What can hang from each mark
pabe: zite
vutifet: gefof zite zuzefo
vobin: zite
gefof: vutifet zite zuzefo
zuzefo: gefof vutifet
zite: gefof pabe vobin zuda
zuda: gefof vobin vutifet zite zuzefo

Every row comes from one small tree of marks. The marks that hang from a mark follow it in brackets, in alphabetical order. Every link used is in the known rows. Which tree was each row made from?
(in the rows, 128 means zero)
Known rows
zuda(gefof): [121 154 106 144 139 137 113 124 121 119 113 141 157 161 104 129 119 159
 135 138 145 138 148 135 130 124 144 101 125 118 149 132 132 134 133 159
 112 136 122 138 103 119 153 109 137 137 125 126 131 127 111 108 121 152
 143 106 143 120  86 126 112 126 122 120 130 173 126]
vutifet(zite(pabe vobin)): [127 139 116  98 172 126 116  89 164 116 167 152 129 116  94 164 116 128
 140 146 109 136 129 101  91  84 123 180 123 201 104 161 162 127 175  71
 111  93 134 128 144 160 127 152  69 121 145 147 145  57 140 129 124  89
 179 126 174 148 170 166 121 115 114 111  69 105 141]
vobin(zite(zuda)): [127 150 167 114  99 144 103  53 125 145  99 148 109 108 129 104 101 122
 122 163  94 137 172 127 124 120  85 124 144 195 118 133 153 111 114 101
 113 119 136 107 133 119 119  97 133 107 166 170 135  82 101 139  82 102
 209 135 121 127 154 103  94 114 130  83 116 122 125]
vutifet(zite(gefof vobin zuda)): [141 188 172  84 100 128 127  28 115 125 113 125 160 132 155 138 150  87
 135 155  70 137 138 100  94 119 111 181 134 227 105 161 194 162  96  24
 109 170 118 108 110 143 125 118 128 105 167 142  86 124 114 109  69 122
 167 173 147 126 196 129 139 122 118 127 135 108 132]
zuda(gefof zite zuzefo(vutifet)): [132 106  98 185 110 157 118 187  88 135 144 117 145 119 112  65  91 184
 133 143 174 101 114 132 165 165 162  57 128  45 186  61  95 159 117 179
 143 153 140  92 100 124 145 108 149 161 119 124 112 116 143 101 139 155
 124 109 113 148  55 128 135 120 137 165 147 178 136]
vutifet(zuzefo(gefof(zite(pabe vobin zuda)))): [126  83 132 116 130  96 124 122 139 124 170 115 110  73 169 165 117 113
 121  97  78 133 105 118 124 110 128 150 129 159  70 154 145 126 122  96
 135 109 129 126 151 124 109 135 118 108 127 110 106 132 143  89 131 153
 105 124 145 146 157 140 157 125 112 167 149  97 131]
vobin(zite(gefof)): [141 166 176 109  93 164 125  76 121 117  61 113 121 152 116  92 124 103
 146 157 130 134 157 113 125 129  82 124 127 199 162 125 155  96 104 117
 120 124 130 117 117 142 128 102 149 133 160 160 144  94 114 166  82  89
 202 155 134 123 161  91  88 127 107  70 101 132 125]
zite(pabe zuda(zuzefo)): [130 135 135 128 128 132 128 108 149 139 130 157 135 151 133 147 128 161
 100 151  77 138 145 137  99 112 139 146 134 117 109 160 169 115 109 132
 142 120 105 129 129 143 102 119 106 100 118 175 131 110 136 121 134 137
 126  96 130 129 136 130 122 111 132 106  98 137 134]
zuzefo(gefof vutifet): [104 100 151 164 161 135 109 118 116 129 158 132 144 128 131 137 108 157
 192 133 152 152  87 155 185 129  92  81 124  97 135  84  71 123 157 170
  71 118 152 123 118 100 143 119 160 145 106  67 138 122 112  87 124 168
 122 139 132 111  87 128 149 119 115 183 105 157 128]
pabe(zite(gefof)): [134 168 174 109 101 154 124  87 132 116  80 120 142 191 128 134 158 110
 166 138 137 142 151 117 113 122  87 177 104 182 138 142 169  93 108  98
  82 107 137 150 115 142 127 103 139 125 137 166 136 136  90 135 103 126
 158 150 140  91 157  86 103 122 134  98 114 129 105]
vutifet(zuzefo(gefof)): [ 97 103 162 149 150 141 131 130 121 136 127 117 126 156 125 118 118 160
 171  98 136 147 100 131 186 127 122  90 105  87 141 108  91  88 138 176
 111 117 120 117 135  95 129 118 146 133 106  70 123 148 111 110 131 174
 113 134 117 107  83 122 136 146 100 158 131 136 126]
pabe(zite(gefof(vutifet) zuda)): [148 161 175 115  58 129 114  87 126 135  84 115 138 145 194 136 180  72
 125 134 125 125 151 133 110 146  67 175 127 180 109 138 165 120  80  81
 100 151 132 156 118 119 114 109 160 110 130 172 102 170  73 142 111 140
  97 160  87  75 159  70 125 116 151 127 171 125 110]
zite(pabe): [121 134 115 118 154 135 111 104 163 105 122 163 121 152  89 167 130 143
 131 143 110 143 149 125 107 100 114 150 122 155 129 159 141  91 158 141
 112  73 125 152 132 150 126 124  92 126 127 143 171  84 138 144 135 106
 164 102 148 129 136 137 105 131 112  94  66 144 130]
vobin(zite(gefof(zuzefo) pabe)): [158 131 163 129 104 165 138 136 138 118  89 106  81 120 126 113 158 121
 120 137 130 115 152 105 110 126  88 142 133 185 157 125 146  65 109 160
 167 107  98 143 132 156 120 121 127 134 126 164 161  98 122 196 134  81
 160 139  82 132 135  88  97 147  83  52  94 124 129]
gefof(vutifet zuzefo): [117 121 151 143 134 138 137 154 144 145 143 140 123 130 135 112 147 120
 121  95 161 122 123 145 160 151 118  96 113 101 153 122  81 101 163 172
 124 150 101 142 147 108 142 144 119 116  91  94 137 167  91 153 161 128
  87 119  70  91  77 105 130 126  94 124 151 139 133]
vutifet(gefof zite(pabe vobin zuda) zuzefo): [124 125 131 125 131 103 142 117 130 137 135  95 108  98 156 172 156 112
 125  99  63 123 111 114 120 115 117 183 122 167  76 138 161 124  97  87
 156 126 126 134 156 126  99 154 113 109 127 110  79 118 140 147 132 147
  84 164 118 135 147 144 158 156 124 162 142  83 148]
pabe(zite): [109 145 158 116 134 146 112 102 150 132 118 150 131 167 106 136 123 140
 168 132 145 149 152 129 130 107  99 159  99 157 121 142 143  92 149 109
  68  84 146 151 137 130 132 114 116 114 131 159 148 108  85 121 115 121
 172 124 143  95 140 107 102 102 143 109 103 124 105]
pabe(zite(zuda(zuzefo))): [118 142 176 126 108 152 129 106 135 167 125 144 141 164 145 116 120 159
 136 144 108 144 145 141 124 120 126 155 108 120 102 144 168 119 104  98
  96 136 124 127 135 122 108 110 134  91 121 194 105 140  82 104 116 155
 138 119 124  93 140  99 118  83 164 119 138 119 108]
gefof(zite(pabe) zuzefo): [145 107 113 117 138 115 133 164 161 100 153 145 108 128  95 146 122 121
 124  95 128 125 125 134 115 124 151 141 125 145 147 150 117 100 176 132
 114  97 110 157 150 167 135 153  74 125 121 137 160 116 135 146 155  79
 139 115 134 134 114 137 117 133  75 110 110 124 139]
gefof(vutifet(zuzefo) zite(vobin)): [111 103 128 106 135 114 144 148 140 132 160 116 135 103 144 117 120  77
 123  77 152 115 112 118 150 147 138 114 103 126 121 142 105 130 152  96
 125 146 138 133 164 115 137 155 112 100 114  85 112 159 129 133 136 126
  85 129 140 113 143 130 142 114 116 161 178 108 127]
gefof(vutifet): [112 138 134 127 137 130 115 112 143 127 125 150 142 144 120 127 132 111
 130 122 145 133 135 142 146 143 106 106 121 118 143 135 101 113 159 141
 101 133 131 146 135 114 139 133 126 120 116 117 144 132 105 143 138 119
 114 123 125 100 112 118 116 120 118 128 128 149 129]
zuda(vutifet(zuzefo(gefof))): [114  99 118 162 131 128 131 162 127 145 120 125 151 156 160  86 118 165
 161 114 157 127  82 141 185 140 134  65 123  52 152  85  90 118 126 204
 139 155 118 110 113  85 130 123 173 131  91  73 118 159 113 106 150 178
  76 120 108 114  65 126 135 156 134 159 157 160 143]
zuda(vobin zuzefo): [ 94 143 150 116 168 149 161 132 108 144 122 146 135 189  63 109 106 168
 114 134 131 156 150 147 143 125 199  97 121  43 146 144  96 134 138 148
 136 123 104 101 129 122 136 121 118 136 143 120 147 159 146 115 116 128
 164 109 145 133 131 155 121 121 148 100 106 109 102]
zuda(gefof vobin vutifet(zuzefo) zite(pabe)): [149 102  36 158 106 114 136 229  92 116 100 116  93 114  91  86 125 166
  72 123 154  85 144 106 125 144 211  87 161  22 177  82  91 143 108 213
 237 119 122 101  96 124 137 109 130 190 140 116 148 154 186 146 166 133
 126  97  83 186  79 158 120 201 177 115 154 145 123]
zite(pabe zuda(vobin)): [115 145 127  96 145 108 126  80 125 117 119 157  99 133  86 176 139 131
  86 147  67 155 178 132  92  97 150 163 151 130  94 171 131 122 123 117
 146  82 117 128 127 132 120 106 100 135 164 137 160 133 153 130 108 115
 185 113 118 147 172 155 122 150 153  86  87 103 102]
zuda(vutifet(zite(pabe)) zuzefo): [160 133  74 140 135 122 137 174 164 134 137 157 165 170 120  96 108 167
 131 161 144 112  90 137 111 117 172 129 148  76 167 111 147 152 147 149
 145 158 110 119 115 163 113 162 107 135 118 174 133  80 146 136 164  93
 109 121 165 144  94 167 112 129 135 115 101 151 165]
pabe(zite(gefof(vutifet) vobin zuda)): [133 157 177 100  76 133 121  63 124 147 107 110 137 106 208 144 179  66
 117 138 120 127 153 113  93 134  63 190 119 211  71 159 183 136  83  50
 112 155 141 137 125 109 113 113 155  90 125 167  92 174  79 123 108 153
 104 143 100  85 198  74 138  85 168 125 176 106 101]

Which tree is each row?
[128 139  91 113 141 114 115 125 121 108 150 132 160 115 113 132  96 121
 127 122 146 134 137 121 110 120 165 113 121 156 121 155 149 173 148  92
 100 142 140 128 119 135 157 129 120 117 139 128 120 127 132  80 111 128
 151 102 191 146 132 143 125  96 119 139 154 137 129] | zuda(gefof(zite(vobin)))
[133 133 174 152 121 163 152 140 110 127 122 114 140 157 146 118 165 128
 157 117 153 124 108 129 160 152  98 107 110 115 163  92  97 108 112 164
 124 148 108 136 114 122 144 122 159 130  99  77 120 169 110 142 131 150
  96 150  70  97  99  95 148 145  91 140 127 155 126] | zite(gefof(zuzefo(vutifet)))
[142 105  51 130 139  95 147 196 152 127 129 112 149 126 153 117 103 129
 106 122 146 113  89 146 109 137 172 114 128  84 115 136 156 169 124 133
 154 162 130 138 135 144 115 167 140 116 104 151 110 130 172 119 167 116
  54 101 198 159 128 145 137 111 151 144 151 126 163] | zuda(vutifet(gefof(zite(pabe vobin))) zuzefo)
[140  90  98 160 113 105 122 150 136 145 118 135 127 117 191 128 141 158
 122 130 105 119  96 138 144 125 118 112 154  81 111 108 127 117  98 192
 168 142 109 125 112 101 102 116 161 127  97 109 115 146 130 116 161 179
  68 112  88 131  87 129 143 165 149 150 148 153 146] | zite(pabe zuda(vutifet(zuzefo(gefof))))
[103 111 165 143 162 165 155 151  93 164 138 119 105 125  83  72  78 171
 136 152 164 138 134 149 170 134 153  70 134  46 151  74  66 136 123 161
 146 125 138  83 139 109 132 119 155 145 147 116 151 118 145 134 105 108
 180 136 122 140 128 141 123 107 164 110  96 105 102] | zuda(vobin(zite) zuzefo(vutifet))
[126 167 178  94 115 155 144  91  92 119  62 107  97 149  79  97 125 105
 122 155 132 144 174 117 126 126 129 120 143 154 157 127 121 116 103 121
 146 110 128 104 117 129 136  98 151 154 188 138 161 133 138 163  73  84
 222 160 130 143 181 117  95 146 135  55  98  99  97] | zuda(vobin(zite(gefof)))
[148 115 141 157 131 152 148 156 131 111 126 115 119 142 144 150 181 133
 145 122 139 115 108 123 132 135  91 137 127 128 151 104 110  90 115 175
 146 119 103 151 116 145 131 132 135 142  90 100 142 143 134 161 156 137
  91 139  67 114 108 105 143 155  92 121  94 155 133] | zite(gefof(zuzefo(vutifet)) pabe)
[135 116  71 127 125 133  97 135 126 103 138 130 102  69  94 136 113 147
  93 145 127 110 164  87  92 109 144 129 131 169 125 149 156 130 147 128
 162  90 144 118 116 147 141 105  93 151 140 154 144  80 159 118 134 121
 182  78 145 180 131 134 111 126 134 104 113 143 131] | zuda(gefof zite(pabe vobin))
[122 112 108 104 131 145  99  97 148 106 138 151  91  77  82 145 113 124
 106 142 112 119 160  85  92 104 118 151 119 196 116 167 152 106 169  98
 142  63 153 108 139 156 126 112  70 134 151 150 158  58 160 135 127  93
 210  88 148 174 175 138 103 122 128  94  75 115 128] | zuda(zite(pabe vobin))
[107 107 124 143 160 108 169 194  85 126 140  90 135 154  91 110  95 128
 139  94 151 141  91 184 177 164 202  74 129   7 150  86  57 177 125 144
 113 149 146 125 136 120 142 153 154 157 137  73 118 176 173 111 125 128
  89 163 169 140 104 159 160 131 138 189 150  97 117] | zuda(vobin zuzefo(vutifet(gefof(zite))))
[142 106 132 157 160 128 137 170 149 127 186 137 120 118 111 146 136 152
 163 116 144 118  83 131 143 123 120 143 134 120 152  89  87 109 171 147
 117 110 118 142 140 151 131 167  91 145 108 102 144  88 126 148 166 102
 116 154  93 121  82 151 145 146  84 148  86 130 146] | gefof(zuzefo(vutifet(zite(pabe))))
[149 127  89 148 141 108 108 114 116 133 191 130 142  67 158 170 129 148
 129 160 108 115 113 115  95 104 117 161 157 169  83 110 155 184 116  94
 133 142 137 122 105 135 127 136 126 134 128 135 102  95 143  92 126 153
 116 133 129 148 125 157 162 113 144 168 130 147 140] | zuzefo(vutifet(zite(pabe vobin zuda(gefof))))
[124 154 147 103 117 142 133  87 129 127 101 118 153 131 162 132 163  80
 121 131 144 127 137 112 118 141  89 133 109 175 120 157 144 132 121 100
 124 157 126 130 123 119 135 128 151 109 116 117 117 156 118 142 112 134
 103 128 126 107 172 103 133 111 121 121 144 135 120] | zite(gefof(vutifet) vobin)
[151 123 111 112 112 106 124 131 149 117 145 151 140 139 124 139 107 126
 101 132  79 131 134 147  96 123 163 147 142 125 120 165 168 141 122  98
 122 125 119 135 138 166 111 135  95 108 141 184 127 107 148 114 128 105
 135 109 170 146 146 141 120 110 118 121 124 123 141] | gefof(zite(pabe zuda(zuzefo)))
[104 122 110 152 148 121 159 196  86 141 117 104 122 143 111 113 140 140
  94  90 170 120 135 139 162 151 184  78 131  16 153  98  58 137 112 196
 180 154 109 133 122  82 152 128 154 155 116  69 120 214 133 144 148 170
  70 125  77 115  73 139 145 161 144 141 185 133 104] | zuda(gefof(vutifet(zuzefo)) vobin)
[145  68  81 168 101 119 114 191 133 121 117 121  97 100 136  87 115 158
 130 117 146  97  94 111 157 144 132  84 142  76 167  84  97 105 133 204
 178 105 137 105 116 125 116 116 135 167 112 107 140 105 153 138 175 136
 114 111  98 161  72 136 122 183 134 144 136 152 156] | zuda(vutifet(zuzefo(gefof)) zite(pabe))
[140 135 128 165  88 132 125 169 117 170 132 118 152 133 188 106 136 150
 106 132 155 115 134 154 126 151 136 124 133  74 113 111 148 155  84 144
 126 188 119 144 115 100 121 123 166 111  94 192  85 176  75 102 150 178
  50 114  94  85  78  90 135  81 174 144 208 148 117] | pabe(zite(zuda(gefof(vutifet) zuzefo)))
[108 136 114 138 114 100 163 149  83 154  71 103 122 153 151 105 148 125
  97 102 106 131 128 153 162 156 174  96 142  29 121 101  92 151  66 172
 189 169 114 114 117  73 119 119 183 137 130  70  94 224 146 137 122 177
  65 144  77 129 104 133 152 194 180 151 187 110 122] | zite(zuda(vobin vutifet(gefof zuzefo)))
[126 117  94 153 110 132 141 207  74 137 123 110 114 116  84  62 104 149
  68 121 178 105 149 142 149 173 219  54 145   4 185  98  70 173 123 179
 180 163 124  95 112 111 151 117 136 179 142 124 125 173 156 125 147 132
 121 108 102 153  76 140 127 132 155 127 185 131 112] | zuda(gefof(vutifet) vobin zite zuzefo)
[131 101 125 126 128  90 105 150 136 109 153 124 143 117 139 116  99  87
 155  97 159 138  86 168 164 152 124  82 136 111 150 124  75 145 174 135
  63 143 146 144 138 120 148 152 138 145 125  98 136 143 112 107 135 116
 101 148 165 114  92 130 132 112  84 175 162 132 140] | zuzefo(gefof(vutifet zite))
[113 117 129 123 127  94 122 102 108 127 150 104 141  79 170 154 113  80
 143 108  99 135 106 150 145 147 106 127 122 159  79 123 125 177 113  68
  87 155 169 134 137 111 131 138 155 107 132  84  87 148 136  89  97 149
  97 155 157 132 155 126 169 109 132 208 164 109 137] | zuzefo(vutifet(gefof(zite(vobin zuda))))
[142 119  63 113 149 102 110 143 144  93 158 135 135  98 108 167 106 127
 111 129 132 124 140 113  81 103 160 143 130 168 107 166 167 154 151 106
 125 110 136 148 122 158 145 138  99 126 132 152 140 102 156 100 135 119
 144  88 194 163 140 152 122 105 119 118 125 140 134] | zuda(gefof(zite(pabe vobin)))
[130  99 119 101 157 118 136 145 161 109 179 141 106  90 107 157 123 117
 114 100 127 123 127 111 101 109 149 154 109 174 107 171 134 111 179 100
 125  98 110 144 161 159 135 157  71 108 117 130 147 115 142 126 151  88
 141  97 147 148 152 140 129 109  92 106 114 100 131] | gefof(zite(pabe vobin) zuzefo)
[135 139  82 110 126  96 130 114 124 127 107 169 119 134 116 147 136 137
  79 166  93 133 158 138  92 110 166 140 173  91 106 152 129 152 114 144
 175 121 117 121 109 124 115 113 127 144 153 143 158 149 158 125 129 119
 154  96 113 156 149 156 123 161 187  91 112 125 120] | zite(pabe zuda(vobin vutifet))
[112 140 150 136 138 108 125  85 106 147 151 108 144  88 163 148 128 107
 161 127  95 135  94 141 146 134  95 143 128 166  83 100 127 177 112  72
  94 164 156 116 132 107 123 145 149 116 135  86  75 122 120 101  99 151
 103 181 133 123 141 140 174 123 135 208 146 105 144] | zuzefo(vutifet(gefof zite(vobin zuda)))
[133 126 106 108 157 108 120 121 167 125 175 138 126  94 125 158 133  98
 125 133 132 117 118 109  99 108 110 165 128 177 110 151 139 137 175  90
 120 118 134 141 151 149 129 169  79 120 130 142 138  83 134 147 151  88
 122 133 148 129 154 155 130 108 118 130 107 112 144] | gefof(vutifet(zite(pabe vobin)))
[156 148 150 111 101 156 117  95 141 102  69 116 101 134 117 125 140 108
 129 162 118 125 160 107  98 113  75 153 138 206 149 135 172  78 106 132
 144  91 129 141 122 163 118 108 126 139 151 184 166  66 133 188 109  75
 189 140 138 140 170 102  84 138 108  54  75 132 131] | vobin(zite(gefof pabe))
[132 152 129  94 139 145 127  74 145 101 105 128 131 140 124 179 161 110
 120 151 104 135 153  89  79  97  98 175 115 208 107 180 185 106 123  98
 139  97 123 140 120 152 120 115 114 115 129 146 142 110 148 139 118 122
 156 109 155 138 191 120 119 124 119  83  77 130 122] | zite(gefof pabe vobin)
[128 129 143 135 131 125 142 152 140 140 139 124 141 150 124 103 137 109
 151  91 151 114  96 129 168 148 129 120 115 101 167 100  90 114 149 130
 118 151 124 129 152 122 135 161 113 130 119  92 109 131 105 169 146 119
  87 175 103  95  94 143 136 145  95 166 155 123 145] | gefof(vutifet(zite zuzefo))
[106 148 172  97 124 141 107  47 137 159 137 147 126 110 155 153 130 127
 135 146 101 151 168 112 102  97  89 191 103 211  53 174 184 121 123  47
  86 105 147 125 141 109 115 102 120  79 137 169 112 130  82  91  94 150
 172 112 134 103 195  99 124  79 176 112 131  96  96] | pabe(zite(vobin zuda))
[122 136 137 158 149 116 124 144 118 123 138 108 147 145 119 131 117 123
 193 115 140 135  78 157 174 143 105 116 123 110 149  72  86 146 141 126
  73 143 157 141 134 123 137 155 149 153 130  78 110 102 122 132 120 127
 106 196 148 114  86 142 151 148 103 198 118 132 154] | zuzefo(vutifet(gefof zite))
